Known rows, with every way that one mark hangs from another
fezivi(nade(favom lifa(fogor) rudu)): [-16 -16   9  11 -11  11  -1  -7 -23 -13   3   3 -14 -10   5   2   4  -4
 -28 -10  -9 -10   9  -3  18]
fogor(nade(zufa(rudu)) rorun(mulig)): [ 10  10  16  10   4  -8   2   2   3  -1   8   3   0  13  20  12   5   7
 -20   6 -18 -14  11 -24  -6]
fogor(nade(lifa zufa)): [-11  -2  12   9   1  -1   2   7   0  -5   1  -5 -15   2  -2   2   3  -2
 -24  -5 -15  -2   0  -7   5]
rudu(dela(lifa)): [ -1  -6  17  -6   4   5  -3  -7 -10  -4   0   0   8 -10  -9  -2  18   0
  -5   2   1   1  -2  10  -9]
dagi(nade(favom rudu(dela(lifa)) zufa)): [ -6  -8  22   0   5  14   0  -9  -9  -2  -7   4 -15 -16   4   8  20 -11
 -26   1  -7 -17  12   0   9]
lifa(fogor(nade(favom zufa(rudu(dela))) rorun(mulig))): [  4   3  27  17  -2   3   1 -11 -15  -5   5  20 -12  13  16  17  13   8
 -32  10 -15 -27  19 -19   1]
rudu(dela(lifa(fogor(nade)))): [ -2 -13  26   9   2   7  -4  -8 -19  -6   2   7   9  -5  -1   1  12  11
 -18  -3 -17   3   2   6  -9]
nade(favom fogor(rorun) zufa(rudu(dela(lifa)))): [ -9  -5  34  -8   9   7  -2 -11 -13  -3  -1   7 -14  -3  10   8  21  -4
 -32   5  10 -26  13  -5   0]
zufa(nade rudu vodig): [  4 -10   1  -1  -1   0  -3  13  -8  -1  15  -3   4   5  33  12   9  -8
  -4   5 -14 -15   7 -15   0]
dagi(nade(fogor lifa rudu(dela) zufa)): [-13  -6  18  -1   2  13  -2  -1  -4  -8  -5   4 -23 -12   1  14  17 -16
 -43  -3 -12 -32  12  -6  15]
fezivi(favom nade(fogor(rorun(mulig)) lifa zufa(rudu))): [ -2   6  17   9  -4   8   2 -11  -8 -15   8  -4 -12  -2  29   3  12   1
 -28   9  -9 -24  14 -33   3]
rudu(dela(lifa(fogor(nade(favom zufa) rorun(mulig))))): [ -4  -1  29  19  -3   4  -2 -19 -22  -4  -2  18  -4   1   2   3  14   9
 -25   4  -9  -8  14  -5  -8]
dela(lifa(fogor(nade rorun(mulig)))): [  1  -5  16  14  -1  -4  -6  -9 -20  -3   3   8  21   0   9  -4   4  17
 -12  -3 -13   8   5  -3 -18]
nade(favom lifa(fogor(rorun)) rudu(dela) zufa): [-26  -6  27   6  -3   4  -3 -11 -23 -10  -4  18 -17  -3  -6  10  12  -4
 -43   0  13 -28  13   2  13]
nade(rudu zufa): [ -7  -1   8   0  -2   0  -1  -1   0   0  -6   2 -12  -3   5  11  -3  -8
 -21  -3   0 -14   7  -6  12]
lifa(fogor): [ -5  -8   1   5  -5   1  -6  -7 -13  -2  -4  10   2   2   4   3  -6   6
 -10  -4  -3  -2   1   2   3]
lifa(fogor(nade)): [  0  -8   9  15  -2   3  -2  -2  -9  -2   2   7   1   5   8   3  -6  11
 -14  -4 -18   2   3  -4   1]
rudu(dela(lifa(fogor(nade rorun(mulig))))): [  3  -3  27  14   1   1  -4 -13 -21  -6   5  12  20  -1   1   0  15  16
 -16   3 -13   0   7   1 -20]
dela(lifa(fogor(nade))): [ -4 -16  15   9   0   3  -7  -4 -18  -3   0   2  10  -3   6  -3   0  12
 -15  -9 -16  11   0   3  -7]
rudu(dela(lifa(fogor))): [ -6 -14  18  -1   0   6  -9 -14 -22  -6  -4  11  10  -9  -5   1  12   7
 -15  -3  -3  -1   0  13  -7]
fogor(nade(favom lifa rudu zufa(vodig)) rorun(mulig)): [-10  -2  15  17  -7  -2   3   7 -15  -6   5   3 -16  -3  12   1  12 -12
 -29   2  -4 -18  18 -15   2]

Rows
[-22 -13  12   5  -5   6   0  10 -21  -4  12   2 -13  -6  21   2  14 -19
 -23   0  10 -26  17  -8   8]
zufa(nade(favom fogor(rorun) lifa rudu) vodig)
[ -2  -3   9  -7   1   2  -4  -1   0  -1  -3   2 -19   4  17  14   0  -7
 -27  -3  -6 -22   8 -15  12]
nade(fogor zufa(rudu))
[ -4  -9  13   6  -6  12   4   4 -15  -2  10   6 -13  -7  16  12  19 -19
  -8   9  -2 -26  17  -7   8]
zufa(nade(favom rudu(dela)) vodig)
[ -1 -22  18   3   3  14  -9  -9 -26  -5  -3  15  -9  -9  26  11  19  -4
 -34   4 -16 -21  12  -4   4]
dagi(nade(favom zufa(rudu(dela(lifa(fogor))) vodig)))
[-20 -14  11  -1  -6   3 -10  -2 -23  -8  -6   8 -23   3   8   9   6  -4
 -35  -6  -3 -19   5  -6  20]
nade(favom lifa(fogor) zufa(rudu))
[ -3   0   8  18  -2   9   9 -11  -2  -2   7   7 -22   0  25   1  -6  -8
 -23   6   2 -15  19 -17   3]
fezivi(nade(favom fogor(rorun) zufa(vodig)))
[-23  -2  18  -2   1  -2  -3   0  -7  -6  -3   2 -14  -4   2   6   3 -10
 -40  -6  11 -23  10  -5   9]
nade(fogor(rorun) lifa rudu zufa)
[  9   9  24  12   2  -1   7  -1  -2  -5  10   6   8   0   1   9  16   4
 -15   8  -9 -17  15 -10 -10]
fogor(nade(rudu(dela)) rorun(mulig))
[ -3  -9  23   4   4   3   0  13  -9 -11  11  -1 -13   2  11  13  21  -8
 -35   4 -20 -21   8 -13   0]
fogor(nade(lifa zufa(rudu(dela) vodig)))
[ -9   4  12  -5  -2  -6  -6   0 -10  -6   0   2 -10   3  12   9  11  -5
 -32  -1  -2 -25   9 -17   2]
nade(fogor(rorun(mulig)) lifa zufa(rudu))
[-15   0  23  11  -1  12   7 -10  -6 -14   5  -4 -17  -9  19   0   3  -4
 -36   4   4 -22  15 -21   9]
fezivi(favom nade(fogor(rorun) lifa rudu zufa))
[-17 -13  22   5   0   2  -6  -3 -28 -11   5  18 -13   4  13  11  17  -4
 -41   7   7 -31  13  -4   3]
nade(favom lifa(fogor(rorun)) zufa(rudu(dela) vodig))
[-14 -11  31   0   2  10  -1 -10 -19  -3  -2  11 -15 -14  10   4  17 -16
 -34   4  19 -27  20  -1   0]
nade(favom fogor(rorun) rudu(dela(lifa)) zufa(vodig))
[ -8 -12  15   5  -7  16   3   3 -16  -2   9   8 -21  -8  19  12  18 -23
 -16   5   0 -33  21  -9  12]
zufa(nade(favom fogor rudu(dela)) vodig)
[ -6 -18  25  12   4   1  -6  -3 -25  -3   6  10  -3   4  31   4   4   6
 -35   0  -7  -9  13  -9  -5]
dela(lifa(fogor(nade(favom zufa(rudu vodig)) rorun)))
[-15  -5  31  14   2   5   7   6 -12  -9   9   7 -19  -3   4   5  19 -12
 -38   7   3 -25  17  -6   2]
fogor(nade(favom lifa rudu(dela) zufa(vodig)) rorun)
[ -7   4  22  15   4   1   8   0   1   1   4   5 -18   6  10   7  -1  -2
 -25   2   1 -14  16 -12   8]
fogor(nade(favom rudu zufa) rorun)
[-17 -18  13  11  -6  15  -6  -3 -25 -10  -5  16 -23 -12  10  12  16 -15
 -44   0  -8 -30  15  -2  17]
dagi(nade(favom lifa(fogor) rudu(dela) zufa(vodig)))
[ -4  -8   9  18  -5   8   1  -4 -13  -1   1   9 -13   5   7   0  -3   6
 -11  -3 -11  -1   7  -5   8]
lifa(fogor(nade(favom)))
[-24  -9  15   3  -4   3  -1   3 -17  -5  -2   6 -25  -8  11   2   7 -19
 -38  -1  18 -27  16  -7  11]
nade(favom fogor(rorun) lifa rudu zufa(vodig))
[ -6  -9  32  15   6   7   1 -12 -22  -5   5  13   5  -1   0  -3  14  14
 -19   3  -1  -1   8   7 -11]
rudu(dela(lifa(fogor(nade(favom) rorun))))
[  6  14  10  17   0  -7   5  -3   5   1   3   5  -2  10   9   5  -2   7
 -12   6 -12  -4  10 -16  -8]
fogor(nade(zufa) rorun(mulig))
[ -8  -5  26   4   2   5   4  10  -7 -11   8  -3  -6  -7 -10   5  21  -5
 -26  -2 -12 -14   6   0   3]
fogor(nade(lifa rudu(dela)))
[-19  -4   9   5 -11   1  -3   0 -21  -5  -4   8 -24  -8  11   2  11 -21
 -33   0  12 -29  19 -13   9]
nade(favom fogor(rorun(mulig)) lifa rudu zufa(vodig))
[  2   0  33   8   2   5   4  -6 -15  -4   6   4   4 -10   0  -1  26   0
 -13   5  -3 -10  15  -3 -10]
fogor(nade(favom rudu(dela(lifa))) rorun(mulig))
[  3  -9  12   1  -1  10   2   7 -14  -3  16   5 -10   2  25  13  23 -13
  -5  12  -8 -26  13 -12   4]
zufa(nade(favom) rudu(dela) vodig)
[  2  -7  26   0   3  13   3 -13  -8  -9   6  -1 -14  -7  13   9  19  -4
 -24   3 -14 -13   9 -10   5]
fezivi(nade(favom zufa(rudu(dela(lifa)))))
[ -6  -4  19  19  -5   0  -4 -15 -21  -1  -4  13  -3   2  10  -2   3  10
 -21  -1  -9   1  11  -8  -5]
dela(lifa(fogor(nade(favom zufa) rorun(mulig))))
